What can hang from each mark
borev: nimu
lolok: gunib
gunib: gazig legiv
zoles: dodi
legiv: dodi gunib loze
kotumov: viko
nimu: borev sotap
sotap: gunib nimu
dodi: legiv zoles
viko: kotumov
gazig: gunib kotumov
loze: legiv

Each row was made from one small tree. The marks that hang from a mark follow it in brackets, in alphabetical order. Every link used is in the known rows. Write each row's tree.
Known rows
gunib{gazig{kotumov} legiv}: [-17 -13   4 -13   4  12 -24   1  20   5 -21  -2  -6  -1  -8  -7   3  14
 -14 -13  20   1   5  -3 -12 -11   0  -6 -13 -13   3  28 -10   5  -8 -10
  -4  -9 -13   4 -13 -15   4   8   1   7  10 -28   2  -2  -5]
nimu{borev sotap{gunib}}: [ -6  -5 -11 -25  13  -9   5   7 -13   6   9   8  -5   7   6  -8   4  12
  20 -16  10  -3  -9 -24  -4  -6  -8  -2  14   4   1 -16  -7   3  26   3
   1  -6  -1 -10   5  34 -16   1 -17   3  -9  -7   4  23  -5]
legiv{dodi{zoles} gunib loze}: [-20  -6   6  -7 -22   2   7 -12   1 -12  10   2   5  10  -8   4  -6  -5
  -7 -13 -21  10 -48  -4  20 -11 -14  -8  27   2 -12  -4   4  -3 -12 -24
   9  -5   6  -4 -11  14  -4 -20  -9  -9   8 -21  -7  15  -1]
borev{nimu}: [-13   3   2 -17   8  -6   0  -7 -14   2  16  -1   1   5   1  -3   2 -13
   1  -3   8  -1 -15   0  -5  -2  -2  -7   6  -4  -3  13  -6   1  -6  -2
  -2   8   4   9  -6  15  -3 -17   7   0  -6   5   8  -7   0]
loze{legiv{dodi{zoles} gunib}}: [-13  -5  -9 -19   4 -10  11  -6  -3   5   3   9   3   7  -3   4 -10   3
  -7  -2 -15  12 -14   5  28  -9 -21  -9   4 -10 -11 -12   7   3   4 -19
  10  -8  -3  -4 -17  20 -20 -10   0  -4   6 -14 -11   4   3]
gazig{gunib kotumov{viko}}: [ -6 -16   3 -12   1  -9 -20   3  30  -5 -22  10  -6  -4   1  -5   1  18
 -13  -8  22   0   8  -5  12  -6   4   3  35   3   7  18  -2  -3  -6  -7
   2   1  -1  24  -7 -11  30  13   4   0   6 -11 -17   9  -5]
dodi{legiv{gunib}}: [-17   0  -6   1  -3  11 -19  14  13 -13  15  -4   3   4  -1   1  -1   6
   6  -1   7   1 -18   0   9  -1  16 -10   8   0   0 -17  11   3  11  -2
  10  -5  -6   8   3   1   8   4   7   0  12   3  -6  23   2]
zoles{dodi{legiv{loze}}}: [ -6   2  10  18 -13   8 -29  -8  -4 -10  12   6   3   7   0   3   6  17
  11   5  -3 -11  -3   4  -5   2  35  -1  43  18   0   2   0  -4  -9  -5
   8  -3   1  27  -4   2   9  -5 -10  -3  -5  -8  -7  21  -5]
loze{legiv{dodi gunib}}: [-10  -4  -8 -22   8 -12   6 -13   4   5   8  15   2   1   2   7  -7   8
  -5  -2  -6  13 -12  -1  21   0 -21  -5  14 -11 -11 -26   7   6   0 -15
   8  -5  -5   2 -13  26 -12  -2   6  -7  10 -12 -12  12   5]
gunib{gazig}: [ -8  -6   3  -7   2  -3  -8   5   9   2  -6  -5  -2   0  -2  -3   1   5
   1  -4   6  -3   4  -1   1  -3  -8   0  -8  -6  -2  16  -4   0  -3  -2
  -4  -7  -4 -14  -6 -11  -8   1  -3   6  13  -2   3   3  -1]
nimu{borev sotap{gunib{gazig{kotumov}}}}: [-12 -16  -9 -28  16  -8  -9   0   4   7  -6   8  -9   8   4 -11   2  24
  15 -23  22  -5 -10 -26  -7 -10  -6   1   9   2   3   3 -13   5  27  -2
   2  -8  -4 -15  -5  26 -11   6 -20   7   0 -21  11  30  -7]
legiv{dodi gunib{gazig{kotumov}} loze}: [-23 -17   8 -16 -14   4 -19 -22  32  -9  -4   8  -1   5  -5   3  -5  11
 -14 -19   3   7 -48  -9  13  -2 -13   0  35  -2  -8   0  -4   2 -15 -26
   9  -2   1  -1 -16   9   9  -7  -6  -7  21 -30   0  35  -3]
lolok{gunib{legiv}}: [ -1  -2  -1  -3  10   1 -14   8   1   9 -25  -3  -1  -1  -9  -2   8   6
  -7  -7  14   6  -4   1   2  -5 -21  -5  11  -7  -6   9  -3   2 -12   4
  -4 -14 -14  14   0  -3  -1   6   5   4  -1  -8  -8 -13  -6]
dodi{legiv{gunib loze}}: [-19  -7   1   8 -19  16 -26   3  12 -23  17  -2   2   7  -2  -1   2   5
   4   0  -1   0 -36   2   8   1  17  -6  36   8   1 -11   9  -1  12  -7
  15 -13  -4  10  -2  14  24   2   3  -4  11  -7  -8  29  -1]
gazig{gunib{legiv{dodi loze}} kotumov}: [-10 -15   9 -16  -2  -2 -20 -15  19 -14 -28  12   1   1  -2  -5   4  16
 -21 -18   4   7 -17 -11   8 -13   1   1  33   4  -1  -3  -8   0 -31 -21
   2  -7  -6  34 -10   4  40   3   5  -6  -3 -24 -21  14  -8]
nimu{borev sotap{gunib{legiv}}}: [-12  -6 -10 -31  14  -9   4   7 -15   5   4   5  -5   7   3 -10   7  15
  16 -21  14   0  -3 -26 -11 -14  -8  -8  10  -2   3  -9 -10   5  22   1
  -3 -13  -9  -2   4  24 -21   4 -12   5 -10 -18   0  12  -6]
viko{kotumov}: [ 10  -7  -3  -8  -8   7  -5   3  -2  -3  -5  -5   1   3  -2  -2  -2  11
  -3  -6   0  -5  -7   5   3  -7  -8  -2 -12  -8   6 -11   0   3  -7   6
   5   5   5  16  -5   4  20   0   7   7  -1  -2  -1   8   5]
legiv{dodi{zoles} gunib{gazig} loze}: [-27 -13   8 -16 -19  -4  -3  -8   7 -10   5  -2   2  10  -9   1  -6   0
  -6 -12 -15   6 -46  -3  23 -11 -19  -8  24  -4 -11  12   1  -2 -15 -27
   7 -11   2 -16 -16   0 -12 -20 -13  -5  19 -22  -2  18  -1]
loze{legiv{dodi{zoles} gunib{gazig}}}: [-19 -11  -5 -26   8 -13   8  -6   3   7   2   7   2   8  -4   3  -9   6
  -8  -4 -12  11  -8   2  28  -9 -27  -9  -2 -15 -12   4   4   4  -2 -21
   7 -15  -6 -14 -20   8 -28 -10  -3  -1  17 -16  -6   6   2]
borev{nimu{sotap{gunib{legiv{dodi}}}}}: [-24   5  12 -50  18 -26  10  -5 -28  16  14   4   2  14   0  -3   6   1
   4 -25  15   3 -14 -20 -10 -10 -13 -16  -6   3  -3   8 -12   4  -8  -4
  -5   8  -1   4  -4  29  -9 -28  -5  -4 -11 -24  -6  11  -2]
borev{nimu{sotap{gunib{legiv}}}}: [-23   5   5 -40  14 -10   5   1 -27  14   9   0  -2  11   1 -11   9  -1
   7 -21  16  -2 -13 -17 -13 -11  -2 -17  -7   0   2  16 -12   5   4   0
  -4  -2  -3   7  -1  29  -7 -20  -3   2 -12 -17  -4   1  -2]
lolok{gunib{gazig{kotumov}}}: [ -2 -14   2  -1  10   4 -30   1  28  12 -40   1  -5  -1  -8  -3   4  17
  -9  -9  24   2  -9   1   7  -3 -19   4  11  -4  -6  27  -9   3  -9   0
   0  -8  -7   1  -9   3   5   6  -5   6  10 -10   4   3  -8]
gazig{gunib}: [  4   0  -3 -11   8  -9   0   9   6  -7  -8   0   2  -2   4  -7   1   4
   0  -4   1   1   5  -4  16  -6   0   2   8   3   2  -9   1  -1 -11  -8
   0 -13  -3  18   2  -1  16   6   7   1   2  18 -13   3  -2]
dodi{legiv{gunib loze} zoles}: [-25  -5  -1  14 -22  19 -17   5   4 -23  14  -7   3  13  -7  -2  -1   1
   4   1  -8   0 -37   6  12 -10  19 -12  21   9  -1   5  10  -3  14 -14
  17 -17  -2   3  -6   7  13  -9  -3  -2   5 -12  -6  20  -3]
zoles{dodi{legiv}}: [ -2   7   5  14   2   4 -23   4  -4  -2  11   2   3   5   2   2   3  16
  13   4   5 -10  14   3  -2   1  33  -5  18  11   0  -4   2  -1  -6   2
   4   0  -2  27   1  -7  -6  -2  -7   0  -4  -3  -4  14  -4]
nimu{borev sotap{gunib{legiv{dodi}}}}: [-12  -5  -3 -42  19 -20   9   2 -17  10   9   8  -1  10   3  -4   5  16
  13 -24  11   3  -7 -29  -8 -14 -15  -7  11   1  -3 -18 -10   5  12  -2
  -5  -2  -7  -4   3  27 -22  -5 -13  -1 -10 -22  -3  17  -5]
gunib{gazig{kotumov{viko}} legiv}: [-27 -19   8 -18  -3  -2 -26   5  22   2 -19   1  -9  -1  -9  -7   4  16
 -17 -15  30   1  14  -3 -10  -8  -7  -5   9 -14   4  49  -9   0  -5  -4
  -6  -4 -12  -1 -16 -32   1   9   0   7  17 -34  -2  -4  -4]
nimu{sotap{gunib{gazig{kotumov} legiv}}}: [-18  -8   5 -29  11  -2 -14   3   1  14 -18   3  -8   5  -3 -11   6  20
   5 -27  24   0   0 -19 -14 -12  -3 -11 -22   0   8  15 -13   6   6  -3
  -2  -9 -10  -9  -6  10  -1   3 -13   5   3 -38  -8  20  -6]
sotap{gunib nimu}: [-13   9   2 -17   4 -11  14 -15 -12   9   2  -5   5   0  -4  -4  -2  15
  10 -16   6  -4  -4 -10  -5   5  -4  -5  13  -5   6  -9  -2   3   5  -1
   8   4   0  -2  -7   4  -6 -16   6   2   4 -18   1  14  -5]
sotap{nimu}: [ -8  10   2   4   2  -4   2 -13   1   4  -1  -3   1   1  -8  -1  -3   7
   1  -7   5  -7   1   1  -2   6  -7   1   4   2   0   7  -3   4  -4  -2
   4   3  -2   0  -8 -12  -5 -13   7   0  -1   2   0  20  -2]
dodi{legiv{gunib{gazig} loze} zoles}: [-30 -13   2   7 -20  15 -24  10   9 -21   9 -12   2  13  -9  -6  -1   6
   4  -2  -4  -1 -36   4  14 -11  15 -12  19  -1  -2  19   6  -4  12 -14
  14 -23  -4  -5 -10  -4   4  -7  -6   2  16 -13  -3  21  -4]
gazig{gunib kotumov}: [  2  -9  -3  -5   8   3 -18  -1  24  -5 -26   6  -2  -4   4  -6   0  14
  -8 -10  10  -2  -2  -6  10  -8   8   4  12   4   5  -5  -4   1  -9 -10
   4  -5  -2  25  -2   7  34  13   5   2   0  -2 -11   7  -6]
sotap{gunib{gazig} nimu}: [-22   2   4 -22   7 -12   8 -13  -5  12   2 -10   3   1  -7  -8  -1  16
  10 -18  11  -7  -1  -9  -3   3  -9  -5   7 -10   4   8  -5   4   2  -6
   5  -4  -3 -13 -13  -9 -14 -15   1   7  18 -18   7  19  -6]

Which tree is each row?
[-17   6   4 -35  13 -16   7  -7 -24  15  13   2  -1  13   4  -8   6  -3
  13 -16  14  -2 -15 -16  -8  -5  -2 -12  -3   7   1   4 -10   3   5   2
   0   5   5   3  -1  36  -3 -22  -7   0 -10  -9   1  12  -2]	borev{nimu{sotap{gunib}}}
[-12  -7   8 -17  -3 -11   5  -3  -3 -14 -14   0   5   7  -4  -5   3   5
 -14 -14 -16   4 -13  -5  18 -20  -8  -7  21   2  -4   5  -3  -5 -28 -20
   0 -19  -6  21  -6  -6  19  -9   1  -5  -4 -12 -24  -4  -6]	gazig{gunib{legiv{dodi{zoles} loze}}}
[-17   1 -11 -20  10 -13  14 -13 -12   2  14  -2   3   0  -2  -8  -2  17
  17 -17  10  -5  -6 -16  -5   1 -10  -1  34 -11   2 -14  -4   5  17  -3
   7   0  -2  -1  -8  16 -18 -12   5   5   1  -9  13  18  -7]	sotap{gunib nimu{borev}}
[ -3  -6   1 -14   9 -12  18 -13 -14   8  -5   9   5   9   0   5  -7   6
  -6   0 -13   6   4   5  20  -6 -16  -5  -3  -4 -10   1   1   0   0 -10
   5  -1   0  -9 -16  15 -10 -13  -3  -4  -5 -12 -10  -3   0]	loze{legiv{dodi{zoles}}}
[-30 -25  15 -10 -20   3 -32  -5  24 -10 -22   4  -9   2 -10  -8   7  18
 -21 -16  23  -1  -7  -3 -12  -8  -4   0  37  -5   3  54 -11  -3  -6 -10
  -2 -10  -9   2 -20 -21  12   6  -4   1  16 -46  -5  10  -5]	gunib{gazig{kotumov{viko}} legiv{loze}}
[-11   0   8 -22   1  -7   9   1 -11   2  -3  -2   5   7  -8   2  -2  -2
 -10 -11  -6  10  -1  -3   4 -17  -8 -13 -12  -8  -7  12  -4  -1 -19 -12
  -6   0  -7  -1  -5 -14 -12 -15  -2  -3  -5 -24  -8 -17  -3]	gunib{legiv{dodi{zoles}}}
[-11   3   9 -38  13 -18   8   5 -17  15  -1   5   1   9   0  -2   4  12
   7 -25   7   4   0 -21  -7 -10  -9 -12  -9   4   0 -12  -6   4  -2  -1
  -3   1  -5  -6   2  16  -4 -10 -12  -3  -5 -30 -17  16  -3]	nimu{sotap{gunib{legiv{dodi}}}}
[-27 -18   8 -26  -9  11 -15 -13   9  -2 -10  -1  -2   2  -5 -11   6  17
  -4 -22  15   2 -15 -12 -13 -11   6  -5  21 -12   6  13  -9   1   2 -13
   4 -15  -8   0 -13   9  15   1  -2   5  12 -49   2   6  -8]	sotap{gunib{gazig{kotumov} legiv{loze}}}
[-13 -17 -12 -11   7   5 -18  -8  24   4  -6  11  -6   0  -2  -4  -6  16
  -8  -3  11   9  -8   2  10  -2 -10  -3   6 -15  -3   5   3   8  13 -15
   9 -17 -10  -4 -21  17  -6  13   4   3  20 -18  -1  15   1]	loze{legiv{gunib{gazig{kotumov}}}}
[ -9  -8   8 -26  17 -16 -10   5   5  13 -26  -4   1   1 -11   2   6  13
 -13 -14  16   9  -7  -2  10  -8 -39  -5   9 -12 -14  19  -9   2 -27  -1
  -9  -9 -13   2  -9 -12 -11  -3  -1   2  11 -17  -6  -5  -6]	lolok{gunib{gazig legiv{dodi}}}
[-10 -14   2 -10  12   5 -33   6  24  10 -42  -2  -5  -2 -11  -5   7  17
 -14 -14  27   4  -4  -2  -1  -9 -20  -1   7 -12  -4  31 -11   4 -13  -3
  -5 -14 -16   9 -10  -5   4   9   1   7   7 -24   0  -7  -9]	lolok{gunib{gazig{kotumov} legiv}}
[-16 -16   4 -19   3  -9 -22   8  23  -8 -27   8  -5  -5  -3  -9   6  16
 -17 -17  26   3  13  -5   3 -13   5  -3  33  -5   7  25  -4  -2 -12  -9
  -2  -6 -10  32  -8 -21  24  17  10   2   6 -20 -22  -2  -5]	gazig{gunib{legiv} kotumov{viko}}
[-15  -6  13 -16  -9  -4  -1 -11  -4  -8  -1   3   4   5  -5   2   4   3
 -11 -12  -6   5 -18  -5  -4  -6  -8  -3  19   1  -7  -1  -6  -1 -22 -11
  -2  -3  -5   6  -8   1  11  -8   1  -9  -2 -26  -9   5  -3]	gunib{legiv{dodi loze}}
[-14 -10  -6 -29  12 -12   4 -11  10   8   5  11   1   2   0   5  -7  12
  -6  -5  -1  12  -9  -1  22  -1 -27  -5  11 -14 -11 -12   6   6  -3 -15
   5 -10  -7  -8 -20  13 -17  -1   3  -3  20 -13  -8  16   5]	loze{legiv{dodi gunib{gazig}}}
[-10  -8   3 -12  13  -3 -18  12   9  10 -28  -8  -2  -1 -13  -5   8  12
  -9  -9  18   5  -2   0   2  -7 -27  -5   7 -12  -8  28  -9   2 -13   1
  -9 -20 -15   5  -4 -12  -7   6   1   8  10 -11  -3 -12  -6]	lolok{gunib{gazig legiv}}
[ -6  -5   3 -12  -4  -1  -7   1   3 -17  -9   0   0   0  -1 -10   8   3
  -8  -9  -5   1  -8  -5   7 -10   1  -1  27   3   3   3  -2  -2 -21 -13
  -1 -24  -9  28  -4  -3  28   7   8  -1  -1  -3 -22  -6  -6]	gazig{gunib{legiv{loze}}}
[-26   1  -2 -36  15 -20  17 -15 -16   6  12   0   6   3  -6  -3   0  21
   5 -27   9   0  -6 -21  -7  -5 -17  -7  32 -14  -2 -19  -8   6   1 -10
   1   5  -9   4 -11   9 -22 -16   5   2   0 -29   5  11  -8]	sotap{gunib{legiv{dodi}} nimu{borev}}
[-11   3   2 -25   9  -4   3   6 -16  12  -5   1  -2   6  -1  -7   7  10
   9 -22  11   2   1 -18 -12 -10  -2 -12 -11   5   8   0  -7   4   8   3
  -2 -10  -5  -1   4  13  -4  -1 -11   1  -4 -24 -15  10  -3]	nimu{sotap{gunib{legiv}}}
[ -5  -4  11  -9  -2  -6 -10 -11   1   0 -22   2   3   2 -10   3   8   9
 -15 -12   5   6 -24  -2   5  -5 -29   0  38   0 -14   6  -5  -1 -25  -4
  -2  -9  -8  11  -5   6  10  -6  -2  -7  -3 -21 -10  -2  -7]	lolok{gunib{legiv{dodi loze}}}
[-25   0  -8 -25  11 -12  11  -7 -13   1  12  -4   3   0  -7  -9   2  19
  10 -21  13  -3  -1 -16 -12  -5  -9  -7  29 -16   4 -13  -6   6  12  -6
   2  -5 -12   5  -8   4 -21  -8  10   6   0 -21  10   5  -8]	sotap{gunib{legiv} nimu{borev}}
[-21  -2  -6   3  -8  15 -16  19   3 -13  13 -11   4  10  -5  -1  -4   0
   8  -1  -5   3 -23   4  16 -12  18 -17  -4  -1   0   5  10  -1  13  -8
  13 -10  -4   2   0  -5  -2  -5   0   2   6  -3  -5   8  -1]	dodi{legiv{gunib} zoles}
[-10 -19   6  -9   4  -7 -29   6  28  10 -38   2  -7   0  -8  -3   4  20
 -12  -8  33   2  -3   1   7  -1 -21   4  32  -5  -6  47  -7  -1  -4   3
   0  -3  -6  -4 -10 -10   2   7  -5   6  16 -18   2   9  -6]	lolok{gunib{gazig{kotumov{viko}}}}
[-14  -6  13 -12 -13  -4   3 -10 -10  -8  -3   0   4  10 -10   1   1   0
 -13 -11 -15   6 -20  -3   2 -15  -8  -6  14  -1  -8  15  -6  -4 -21 -18
   0  -6  -3   3 -10  -3   1 -18  -5  -7  -6 -30 -10  -6  -5]	gunib{legiv{dodi{zoles} loze}}
[-22   0   7 -38  15 -20   0  -1 -19  16   7  -2  -3  12   3 -10   6   1
  10 -19  21  -4 -13 -12  -8  -6  -5 -12  -5   0  -1  22 -13   3   2  -1
  -3  -1   2  -8  -6  25 -11 -23 -11   4  -1 -11   5  15  -2]	borev{nimu{sotap{gunib{gazig}}}}
[-25 -10   3   2 -15  13 -29   3  15 -21  15  -7   1   6  -5  -2   2   8
   4  -1   7  -2 -36   0   8   0  12  -5  29   3  -2   2   7   0   7  -9
  13 -18  -7   2  -8   2  13   3  -2  -1  22  -9  -5  36  -1]	dodi{legiv{gunib{gazig} loze}}
[-25 -11  15 -18 -10  -4  -1  -6  -6  -6  -9  -5   2  11 -12  -3   2   4
 -15 -14  -9   4 -19  -1   4 -18 -14  -8   8  -7 -11  34  -9  -4 -22 -21
  -4 -15  -5  -9 -16 -14  -7 -17 -10  -1   8 -32  -5  -3  -5]	gunib{gazig legiv{dodi{zoles} loze}}
[-18   3   3  14 -17  14 -30  -5   8 -11  21   7   1   8  -2   1   4  15
  12  -1  -1  -6 -22   3   1   1  32  -5  47  15   0 -11   7  -2  -6 -11
  12  -7  -2  32  -2   6  -2  -1  -6  -4   6  -9  -7  23  -3]	zoles{dodi{legiv{gunib loze}}}
[-11 -11   7  -5  -1   2 -24   4   8   0 -30  -7  -2   0 -11  -5  11  11
 -10  -7  15   2 -20   2   0  -6 -26   0  30  -6 -10  35  -8   0 -15  -4
  -4 -26 -12   3  -9  -3   4   4  -1   4   9 -13  -3  -5  -8]	lolok{gunib{gazig legiv{loze}}}
[-16  -6   7 -15 -18  -3  -3 -15  10 -10  13   8   4   4  -4   8  -3   3
  -8 -12 -12  10 -46  -7  14   0 -18  -2  44   4  -9 -23   4   0 -15 -20
   7  -2   3   6  -6  18   5 -11  -4 -12  12 -18  -6  26   1]	legiv{dodi gunib loze}
[ -7 -10  -3 -11  11   5 -17   3  18  -7 -27   5  -2  -4  -1 -11   5  15
 -14 -16  14   4   6  -6   4 -14   8  -4   4  -2   7   0  -5   3 -13 -11
  -1 -13 -10  32  -5  -5  31  14  10   3  -1 -11 -15  -4  -7]	gazig{gunib{legiv} kotumov}
[-24  10   9 -35  10 -18  17 -17 -15  12   7  -3   8   1  -9  -2  -1  17
   1 -26   6   2  -2 -14  -6  -2 -15 -11  15 -13   1  -9  -5   6 -11  -9
   1   8  -6   2  -9  -3 -10 -22   7  -1   4 -34  -7  12  -6]	sotap{gunib{legiv{dodi}} nimu}
[-14 -13  13 -19   1  -9 -16  -6   6   5 -29  -2   1   3 -13   0   8  14
 -15 -14   9   5 -23  -3   9  -7 -33  -1  31  -5 -16  27 -10   0 -28  -6
  -5 -14 -11   3 -10  -2   5  -6  -5  -1   9 -22  -5   2  -7]	lolok{gunib{gazig legiv{dodi loze}}}
